Known rows, with every step that occurs
dola/zubuf/fumo/lovam/tove/pobot: [ 1.289 -2.930 -1.635 -2.176 -2.025  1.618  1.757  0.733  0.019 -3.207
  0.046  1.874  0.411  5.247  3.013 -3.151  1.046 -1.517 -1.290 -2.671]
fumo/lovam/tove: [-1.197 -3.026  1.075 -1.695 -1.579  0.753  1.222 -0.460  0.433 -3.649
 -0.998  2.827  0.736  2.388  3.844 -3.974  2.486 -1.559  0.706 -2.288]
zubuf/fumo: [-1.207 -2.005 -2.847 -1.563 -0.916 -0.040  0.975 -1.384  1.265 -4.527
  0.201  1.442 -0.143  3.915  0.109 -0.478  0.514 -1.676 -0.408 -2.527]
fumo/lovam: [-1.382 -2.509 -0.262 -1.129 -1.542  0.238  0.921 -1.137 -0.181 -3.246
 -0.668  1.660 -0.398  1.856  0.743 -3.727  0.816 -0.638  0.547 -3.786]
pobot/zovuv/menisa/fumo: [-1.137 -2.399  1.507 -0.843 -2.232  2.850  0.229  0.540 -0.092 -1.983
  2.166  0.337 -0.155  1.813  2.255  0.321  0.297 -0.748  0.123 -2.841]
zubuf/fumo/lovam: [-1.182 -2.216 -2.795 -1.801 -1.591 -0.047  1.381 -1.437 -0.459 -5.296
  0.267  1.722 -0.849  3.891  0.761 -3.803  1.051 -1.614 -0.633 -3.880]
dola/lovam/tove/pobot: [ 1.845 -0.995  1.013 -2.296 -1.636  0.520  0.755 -0.739  1.989 -0.776
 -1.311  3.137  2.351  2.076  0.750 -1.113  1.554 -0.604  1.569  1.598]
pobot/zovuv/menisa: [-0.465 -2.579  1.362 -1.146 -2.165  2.495  0.867 -0.215  0.755 -3.363
  2.255 -1.058 -1.265  0.597  2.779  1.739 -1.533 -0.050 -0.044 -2.301]
menisa/fumo: [-2.060 -2.087 -0.115 -0.504 -0.841  0.620 -0.183 -0.320  0.738 -1.037
 -0.810  2.732  1.455  3.037 -0.015 -1.878  2.195 -1.483  0.834 -2.941]
pobot/zovuv/menisa/fumo/lovam/tove: [-0.787 -3.283  3.019 -1.540 -3.254  3.361  0.977  1.252 -1.261 -3.278
  2.004  1.792  0.331  2.377  5.768 -3.127  2.564 -1.544  0.069 -2.809]
pobot/zovuv: [-0.896 -2.060  0.936 -1.227 -0.590  2.419  1.527 -0.543  1.081 -3.153
  1.835  1.189  0.185  0.593  1.771  0.833  0.071  0.213 -0.035 -1.485]
fumo/lovam/dola/menisa/zovuv: [-3.771 -4.355 -1.224 -2.899  0.233 -0.882  0.995 -3.730  0.128 -3.146
 -3.933  3.844 -1.489 -0.018  1.518 -3.378 -1.358 -1.352 -1.579 -3.788]
dola/menisa/fumo/lovam: [-4.141 -3.118 -0.856 -0.992 -1.102 -0.387  0.051 -1.483 -1.220 -1.605
 -0.367  4.238 -0.269  2.075  0.869 -6.086  2.961 -2.195 -0.305 -3.920]
lovam/dola: [-1.872 -1.736  0.160 -2.439  0.064 -0.896  0.132 -2.283  3.684 -2.706
 -3.008  2.476  1.010  1.533  1.140  1.039 -0.444 -0.505  0.431 -2.285]
lovam/dola/zubuf: [-2.240 -1.896 -0.144 -1.847 -0.444  1.499 -0.170 -1.293  3.591 -1.541
 -3.557  2.019  1.053  1.787  1.518  1.224 -1.563  0.278 -1.141 -3.459]
dola/lovam: [-0.745 -0.527 -0.381 -1.330 -1.830  1.055  0.022 -1.825  1.426 -1.507
 -1.516  2.461  1.144  1.197 -1.264 -1.669  0.451  0.246  0.611 -0.691]
lovam/tove/pobot/zovuv/menisa: [ 2.238 -3.066  2.847 -2.245 -2.004  2.088  1.509  0.929  1.316 -2.507
  2.558 -0.405 -0.097  1.578  4.504  2.198 -0.515 -0.690  0.950  0.061]
zovuv/menisa/fumo: [-1.591 -2.637  0.280 -0.463 -2.486  0.712 -0.958  0.002  0.442 -1.230
 -0.411  0.652  0.047  3.113  0.522 -1.019  0.507 -1.687  0.862 -3.713]
menisa/dola/zubuf/fumo: [-2.039 -1.117 -3.551 -0.572 -1.602  1.411 -0.759 -0.514  2.169 -5.450
 -1.581  1.009 -0.127  2.473  1.041 -0.157 -0.574 -0.834 -1.797 -3.530]
pobot/zovuv/menisa/dola: [-0.936 -1.552  0.812 -0.799 -2.347  1.719 -0.614 -0.302  1.683 -5.617
  0.956 -0.927 -1.449 -1.261  3.015  1.604 -1.494  0.034  0.274 -2.237]
tove/pobot/zovuv/menisa/dola: [ 1.466 -1.529  0.968 -1.320 -2.276  0.690 -0.257  0.162  1.725 -4.145
  1.643 -1.394 -1.495 -0.889  1.891  2.284 -2.010  0.281  0.969 -1.301]
zovuv/menisa: [-0.950 -2.736  0.056 -0.799 -2.311  0.439 -0.257 -0.799  1.315 -2.775
 -0.277 -0.771 -1.161  1.796  0.916  0.415 -1.387 -0.970  0.745 -3.207]
zubuf/fumo/lovam/dola: [-1.562 -1.711 -2.268 -3.339 -0.935 -1.239  1.181 -2.633  1.611 -5.586
 -1.949  2.752 -0.202  3.557  1.654 -2.464  0.416 -1.216 -0.808 -3.922]
zovuv/menisa/dola/lovam: [-0.993 -0.064 -0.497 -0.888 -3.643  0.446 -2.066 -1.669  2.196 -3.943
 -2.371  0.276 -0.345 -0.602 -0.065 -0.756 -1.154  0.004  0.930 -1.483]
zubuf/dola/menisa: [-2.962 -4.680  0.388 -1.312 -0.690 -1.532  0.649 -2.316  1.074 -2.142
 -1.016  1.857 -0.795  1.247 -1.372  0.262  1.349 -2.691 -0.654 -1.195]

Rows
[-3.545 -4.813  0.623 -1.122 -1.674 -1.153  0.500 -1.481 -1.526 -1.523
 -1.015  3.503 -0.435  2.589 -1.151 -4.356  3.992 -3.237 -0.737 -3.164]
zubuf/dola/menisa/fumo/lovam
[ 1.865 -2.512  2.336 -2.237 -0.503  1.817  2.128  0.581  1.613 -2.278
  2.069  1.754  1.438  1.556  3.888  1.378  1.224 -0.511  0.778  0.788]
lovam/tove/pobot/zovuv
[-3.993 -2.732 -0.618 -3.006 -0.109 -1.843  0.419 -3.358  1.648 -3.317
 -2.466  3.956 -0.807  0.377  2.177 -3.459  0.342 -1.317 -0.692 -3.342]
fumo/lovam/dola/menisa
[-1.491 -2.934  0.365 -0.703 -3.225  0.776 -0.437 -0.094 -1.271 -2.003
 -0.264  0.885 -0.774  3.081  1.177 -4.266  1.083 -1.505  0.700 -5.134]
zovuv/menisa/fumo/lovam
[ 2.916 -1.354  2.756 -2.567 -3.132  2.781  1.135  0.251  1.201 -1.794
  1.697  0.584  0.849  0.834  3.001  1.057 -0.287  0.214  0.673  1.720]
dola/lovam/tove/pobot/zovuv/menisa
[ 1.582 -2.715 -1.395 -2.810 -1.619 -0.599  2.083 -0.273  0.104 -4.334
  0.540  2.413  0.320  4.956  2.661 -3.284  2.294 -2.136  0.206 -1.541]
zubuf/fumo/lovam/tove/pobot
[ 1.232 -2.631  2.604 -1.999 -1.428  2.129  2.004  1.415 -0.933 -1.569
  2.120  3.453  1.777  2.768  3.965 -3.300  3.645 -1.051  0.809 -1.096]
menisa/fumo/lovam/tove/pobot/zovuv
[-2.167 -2.137 -0.124 -2.109 -1.260  1.441  0.259 -1.301  1.912 -2.317
 -3.542  2.251  0.284  1.825  2.097 -2.141 -1.093  0.444 -1.305 -4.789]
fumo/lovam/dola/zubuf
[-1.278 -1.670  0.568 -0.227 -2.872  3.909 -0.989  0.687  1.658 -4.308
  0.580 -1.382 -1.325 -0.953  3.291  1.973 -2.706  0.730 -1.391 -3.254]
pobot/zovuv/menisa/dola/zubuf
[ 1.642 -3.012  3.012 -1.865 -2.172  2.297  0.774  1.725  0.448 -1.189
  2.479  0.970  1.073  2.769  4.256  0.935  1.434 -1.373  1.076 -0.483]
lovam/tove/pobot/zovuv/menisa/fumo
[ 2.117 -2.435  1.446 -1.550 -1.984  1.487  1.196  0.262  0.751 -1.990
  2.938 -1.540 -1.315  0.878  1.507  2.320 -2.125  0.222  0.766 -1.368]
tove/pobot/zovuv/menisa
[-2.714 -2.037  0.113 -1.671 -1.436  1.684 -0.399 -0.622  1.051 -0.840
 -3.450  3.671  1.461  3.131  1.758 -3.489  0.948 -0.364 -1.231 -5.277]
menisa/fumo/lovam/dola/zubuf
[-2.245 -1.402 -1.011  0.053 -1.440  1.594 -1.373 -0.285  2.542 -3.196
 -2.536  1.086  0.175  0.415  1.031 -0.289 -0.802  0.053 -0.582 -3.389]
menisa/dola/zubuf
[ 2.394 -3.340  2.898 -2.405 -2.875  1.999  1.950  0.924 -0.426 -3.252
  2.674 -0.131 -0.797  1.590  5.008 -1.127  0.143 -0.590  0.617 -1.302]
fumo/lovam/tove/pobot/zovuv/menisa
[-4.112 -2.380 -0.722 -2.775  0.696 -1.877 -0.083 -3.328  3.368 -2.524
 -2.605  3.785 -0.039  0.448  1.602 -0.066 -0.214 -1.370 -0.509 -1.860]
lovam/dola/menisa
[-1.379 -2.491 -3.049 -1.110 -2.115  2.164  1.054 -0.449 -0.500 -4.083
 -0.331  1.341 -0.799  4.211  0.980 -3.505 -0.058 -0.830 -2.176 -4.931]
dola/zubuf/fumo/lovam
[-0.024 -2.814  2.476 -1.974 -2.396  0.909  0.805 -1.248  1.811 -2.015
 -2.563  2.688  2.266  2.246 -0.087 -0.116  3.038 -1.734  0.384  1.421]
zubuf/dola/lovam/tove
[-1.362  0.423 -1.009 -0.884 -2.016  0.226 -1.276 -1.809  2.372 -3.614
 -2.793  2.526  0.992 -0.630 -0.865 -1.579  0.501  0.212  0.915 -0.666]
menisa/dola/lovam
[-1.983 -1.393 -3.605 -0.730 -2.433  1.321 -0.317 -0.531  0.472 -6.160
 -1.486  1.321 -1.028  2.479  1.450 -3.583 -0.024 -0.795 -1.892 -4.934]
menisa/dola/zubuf/fumo/lovam
[ 1.794 -0.617  1.003 -1.847 -3.499 -0.124 -1.392 -0.355  2.770 -3.013
 -1.988  1.018  0.748  0.389  1.739 -0.380  0.027 -0.719  1.820  0.822]
zovuv/menisa/dola/lovam/tove/pobot
[ 1.507 -2.659  1.719 -1.494 -2.967  1.797  1.007  1.021 -1.822 -1.292
  2.787  0.169 -0.917  2.137  1.620 -2.337  0.454 -0.328  0.704 -3.248]
tove/pobot/zovuv/menisa/fumo/lovam
[ 2.325 -0.883  2.199 -2.630 -1.497  2.641  1.843 -0.032  1.396 -1.382
  1.269  2.840  2.189  0.839  2.354  0.209  1.370  0.350  0.729  2.522]
dola/lovam/tove/pobot/zovuv
[-1.125 -0.034  0.345 -1.508 -2.170  0.725 -1.052 -1.151  2.976 -4.121
 -3.043  3.615  2.143  0.081  2.214 -1.763  2.217 -0.689  0.953  0.660]
menisa/dola/lovam/tove
[-3.388 -4.624 -1.934 -1.180  0.309  0.199  0.848 -2.710 -0.220 -2.109
 -1.846  2.459 -1.412  0.322  0.128 -1.445 -1.317 -1.837 -1.144 -2.388]
dola/menisa/zovuv
[-1.011 -2.808 -1.413 -2.361 -1.704  0.494  1.695 -0.816  0.079 -5.828
 -0.018  2.769  0.294  4.541  3.713 -3.791  2.675 -2.389 -0.469 -2.565]
zubuf/fumo/lovam/tove
[-3.633 -4.192 -3.854 -3.564  0.127 -1.244  1.500 -4.045 -0.177 -5.393
 -3.237  3.832 -1.967  2.058  1.533 -3.257 -1.033 -2.265 -2.671 -3.976]
zubuf/fumo/lovam/dola/menisa/zovuv
[ 1.203 -1.700  0.797 -0.628 -2.784  2.922 -0.567  1.191  1.710 -2.996
  1.034 -1.862 -1.371 -0.579  2.123  2.645 -3.203  0.946 -0.666 -2.353]
tove/pobot/zovuv/menisa/dola/zubuf
[-2.497 -1.780  0.377 -2.302 -0.894 -0.506 -0.016 -1.467  1.098 -1.953
 -2.956  4.085  1.354  2.748  1.383 -3.690  2.039 -1.115  0.458 -4.278]
menisa/fumo/lovam/dola
[-3.661 -4.559  0.486 -0.844 -0.916 -1.175  0.047 -1.517  0.176 -0.777
 -1.093  3.231  0.338  2.441 -1.539 -1.041  3.307 -3.430 -0.571 -1.810]
zubuf/dola/menisa/fumo
